Known rows, with every way that one mark hangs from another
(R (G A)): [ 0.973 -2.401  0.096  1.501 -1.473  3.050 -0.389 -0.686 -2.800  1.117
  1.165 -0.734 -1.879  3.484 -1.788 -0.325  2.307  0.782  0.904]
(Q D T): [-1.409  0.166 -1.113 -1.032 -0.713 -0.230  1.445  3.295  1.509  0.859
 -0.089  1.070  1.363 -0.755  0.202  1.493  0.721 -1.025 -1.039]
(J (G A R Z)): [ 2.001 -0.150 -5.059  1.049 -2.803  2.934 -1.808 -2.140 -0.276  2.900
 -4.092 -2.983 -1.708  1.520 -0.660 -0.768  5.712 -1.206 -1.117]
(R (G A (Z M))): [ 5.303 -2.986 -2.574  2.727 -1.001  5.034 -1.210  1.127 -2.855  1.633
 -0.586 -1.538 -2.777  3.256 -3.354 -3.179  3.267  1.621 -1.403]
(Z M (Q D (R G))): [ 1.551 -3.589  0.602  2.011 -2.034  2.039 -4.681  3.333 -2.058 -0.856
  3.852 -0.578  0.499  1.521 -0.866 -4.221  2.944  0.046 -1.554]
(Q D R): [-0.495 -0.978  0.193 -0.792 -0.480 -1.083 -1.336  2.288 -0.368 -1.346
  0.630  0.786  1.572 -0.379  0.312 -1.104  0.444  0.964 -0.511]
(J G): [ 0.068 -0.090 -0.384  0.023 -1.971  0.745 -0.372 -1.181  1.133  1.052
 -2.098 -0.207 -0.492  0.839  0.483  0.363  0.559 -0.938  0.140]
(J (G A R)): [-0.328 -0.474 -3.362  0.456 -3.372  2.457 -2.388 -2.863 -0.405  1.270
 -1.818 -1.962 -1.248  1.445  0.058  0.014  5.010 -2.618 -0.038]
(Z Q): [-0.366 -0.315  0.120  1.485 -0.768  0.503 -1.572 -0.219 -0.634  0.678
  2.211 -0.644  0.141 -0.423  0.633 -0.988  2.318 -0.345 -0.894]
(R (G A (Z (M D)))): [ 6.117 -3.581 -2.656  2.737 -2.755  6.733 -2.868  2.096 -2.435  0.913
  0.751 -2.634 -2.676  3.851 -4.064 -2.537  3.638  1.582 -2.933]
(Z M (Q D T)): [ 0.072 -1.124 -2.007  0.980 -1.557  1.749 -1.455  4.154  0.701  0.751
  2.790  0.613  1.405 -1.561  0.071 -1.489  3.322 -2.059 -3.175]
(J (G A Z)): [ 2.901 -1.007 -3.220  1.400 -2.292  3.060  0.094 -1.302 -0.848  2.764
 -3.688 -1.124 -2.140  1.720 -1.028 -0.713  3.557  1.064 -1.136]
(J (G R)): [-0.895  0.680 -2.070 -0.417 -2.717  0.513 -2.229 -1.899  1.701  1.227
 -2.501 -2.057  0.047  0.739  0.672  0.298  2.904 -3.350  0.300]
(Q D (R G)): [-0.101 -2.192  1.617 -0.156 -0.957 -0.022 -1.609  2.520 -1.091 -0.498
  1.077 -0.157  0.674  2.172 -0.793 -1.227  0.516  1.289  0.458]
(M (Z G)): [ 0.585 -0.886  1.376  0.015 -0.510 -0.927 -2.487 -0.153  0.456 -0.987
  1.555  0.694 -0.413 -1.080  0.044  1.094 -2.541  0.487  2.012]
(G R Z): [ 1.482  1.217 -3.246  0.060 -0.166  0.198 -1.445  0.050  0.731  1.669
 -2.556 -2.789 -0.119 -0.144 -0.231 -0.912  2.996 -0.659 -1.206]
(J (G Z)): [ 2.324  0.266 -1.920  0.639 -1.470  1.129  0.152 -0.418  1.246  2.524
 -4.487 -1.095 -0.959  1.043 -0.222 -0.585  1.281  0.525 -1.054]
(G R): [-0.850  0.939 -1.609 -0.480 -0.701 -0.166 -1.905 -0.788  0.581  0.203
 -0.394 -1.986  0.471 -0.110  0.374 -0.035  2.270 -2.227  0.032]
(M D Z): [ 2.549 -2.183  0.650 -0.662 -2.634  2.317 -3.153  1.600  0.445 -1.608
  3.604 -1.256 -0.059  0.947 -1.039  0.831 -0.890 -0.468 -1.499]
(Q D (R G) T): [-0.786 -0.607  2.894 -0.276 -2.328 -0.180 -0.839  4.737 -0.169 -0.527
  0.737 -1.342  0.942  2.119 -0.149 -0.251  0.747  1.171  0.951]

Rows
[ 1.111 -1.753  0.837  3.957 -2.345  1.582 -5.858  0.558 -3.265 -2.693
  2.856 -1.271 -1.226 -1.018  0.137 -4.021  3.727  2.317  1.024] | (Z (G A) M (Q R))
[ 2.150 -2.528  0.640  0.788 -3.291  2.706 -4.757  1.239 -0.219 -1.070
  5.793 -1.789  0.167  0.409 -0.377 -0.172  1.400 -0.849 -2.252] | (M D (Z Q))
[ 3.939 -0.971 -5.590  1.710 -1.162  3.716 -2.949  0.136 -1.450  0.963
 -1.525 -2.615 -1.503  0.290 -1.874 -3.135  5.400 -0.775 -2.563] | (G A R (Z M))
[-0.503 -2.029  1.510  0.540 -3.026  1.838 -0.869  3.759 -2.284 -0.275
  1.324 -1.256 -0.261  2.836 -0.909 -0.413  3.015  1.805  0.833] | (Q D (R (G A)) T)
[ 4.361 -2.162 -1.049  3.283 -1.067  3.562 -2.819  1.779 -1.328  2.066
  1.007 -2.272 -1.579  2.091 -1.784 -3.927  3.357  0.635 -2.140] | (R (G (Z M Q)))
[ 2.600 -1.315 -2.839  2.835 -1.140  2.746 -1.071 -0.514 -2.414  2.383
  0.611 -1.616 -1.460  0.484 -0.637 -2.073  5.299  1.857 -2.289] | (G A (Z Q))
[-1.340  0.462  1.366 -0.953 -1.684 -1.223 -0.459  4.567  0.562 -1.421
  0.233 -0.438  1.711 -0.477  0.874 -0.165  0.748  0.918 -0.102] | (Q D R T)
[ 0.070 -1.055 -3.448  3.211 -2.041  2.356 -5.747 -1.554 -1.712 -0.095
  2.197 -1.802 -1.121 -1.407 -0.283 -2.414  5.907 -1.954  0.075] | (Z (G A R) M Q)
[ 5.339 -2.922 -3.938  3.456 -3.089  6.199 -4.125  1.784 -2.235  0.724
  2.517 -2.561 -1.595  0.897 -2.153 -3.490  6.119  1.046 -4.927] | (G A (Z (M D) Q))
[-0.373 -2.486 -0.920  0.656 -0.700 -0.550 -3.178  0.853  0.298  0.557
  3.989  2.236  1.130 -2.174  0.213  0.624  0.288 -0.920 -0.348] | (M (Z G (Q D)))
[ 2.313 -3.546 -3.777  2.492 -1.193  3.753 -0.790  0.854 -2.744  4.316
  1.448 -0.243 -1.191  2.498 -2.072 -1.659  5.785  1.010 -2.772] | (R (G A (Z (Q D))))
[ 1.492 -0.943  4.534  0.698 -5.746  1.616 -5.965  4.706 -0.201 -3.348
  5.683 -4.566  0.738  0.564  1.107 -0.692  1.713  1.217 -0.781] | (M D (Z (Q R T)))
[ 0.256 -1.250 -1.521  0.532 -1.916  0.947 -4.381 -1.651 -1.051 -0.627
  1.797 -1.154 -0.908 -0.671 -0.418  0.804  1.911 -1.157  2.090] | (M (Z (G A R)))
[ 0.100 -3.711 -2.224  1.448 -1.462  1.320 -3.240 -0.150 -1.626  0.869
  4.710  2.166 -0.051 -1.288 -0.395  0.320  2.386 -0.245 -0.626] | (M (Z (G A) (Q D)))
[ 2.441 -1.047 -0.091  2.371 -0.867  1.910 -1.448  0.744 -1.262  3.066
  0.422 -2.511 -1.274  2.340 -0.987 -2.009  3.085  1.340 -0.946] | (R (G (Z Q)))
[ 4.719 -1.890 -1.216  1.969 -0.320  3.113 -1.194  1.993 -0.707  1.456
 -1.201 -1.511 -1.732  2.530 -2.488 -2.963  1.155  1.083 -1.261] | (R (G (Z M)))
[ 2.651 -1.196 -0.725  3.126 -4.009  2.588 -3.649 -0.391 -2.469  1.085
 -1.428 -3.271 -1.529  1.502  0.650 -3.399  5.855  2.809 -1.050] | (J (G A (Z (Q R))))
[-2.294  1.362 -0.926  1.658 -1.156 -1.253 -4.146 -1.537  0.483  0.661
  0.959 -1.964  0.456 -1.980  1.338 -0.168  3.568 -1.841  1.483] | (Z (G R) Q)
[-0.362  1.185 -4.200  0.400 -1.648  0.420 -1.503  3.068  1.702  3.305
 -0.466 -2.551  1.452 -1.271  0.668 -0.425  6.037 -2.146 -3.177] | (G R (Z (Q D T)))
[ 2.100  0.222  1.052  2.046 -1.321 -0.114 -3.118  1.726 -1.375 -0.326
  0.110 -3.090 -0.061 -0.104  0.849 -3.505  3.136  3.210 -1.096] | (G (Z (Q R)))
[-2.273 -1.256 -4.747  1.589 -1.317  0.697 -3.712 -1.380 -0.961  1.907
  2.057  0.386  0.599 -1.752  0.130  0.110  6.033 -2.255 -0.486] | (Z (G A R) (Q D))
[-1.370  0.313 -2.512  1.045 -1.185  0.302 -2.692 -2.208 -0.953  0.161
 -0.618 -1.127 -0.846 -0.702 -0.064  0.561  3.346 -0.845  2.148] | (Z (G A R))
[ 0.804 -2.598  2.635  3.025 -3.249  2.498 -4.062  0.237 -4.367 -0.743
  3.586 -2.897 -1.571  3.123 -0.441 -2.958  4.618  2.401  1.137] | (Z (Q (R (G A))))
[ 2.436 -2.346  3.251  0.968 -4.418  1.721 -6.823  2.418 -1.077 -3.356
  6.004 -3.405  0.492  0.596  0.557 -1.729  1.332  1.291 -1.337] | (M D (Z (Q R)))
[-0.611  0.281  2.849  1.399 -2.552 -0.529 -2.972  2.025  0.836 -0.362
  3.337 -1.198  0.052 -1.729  1.254  1.010  0.003  0.096  1.818] | (M (Z G (Q T)))
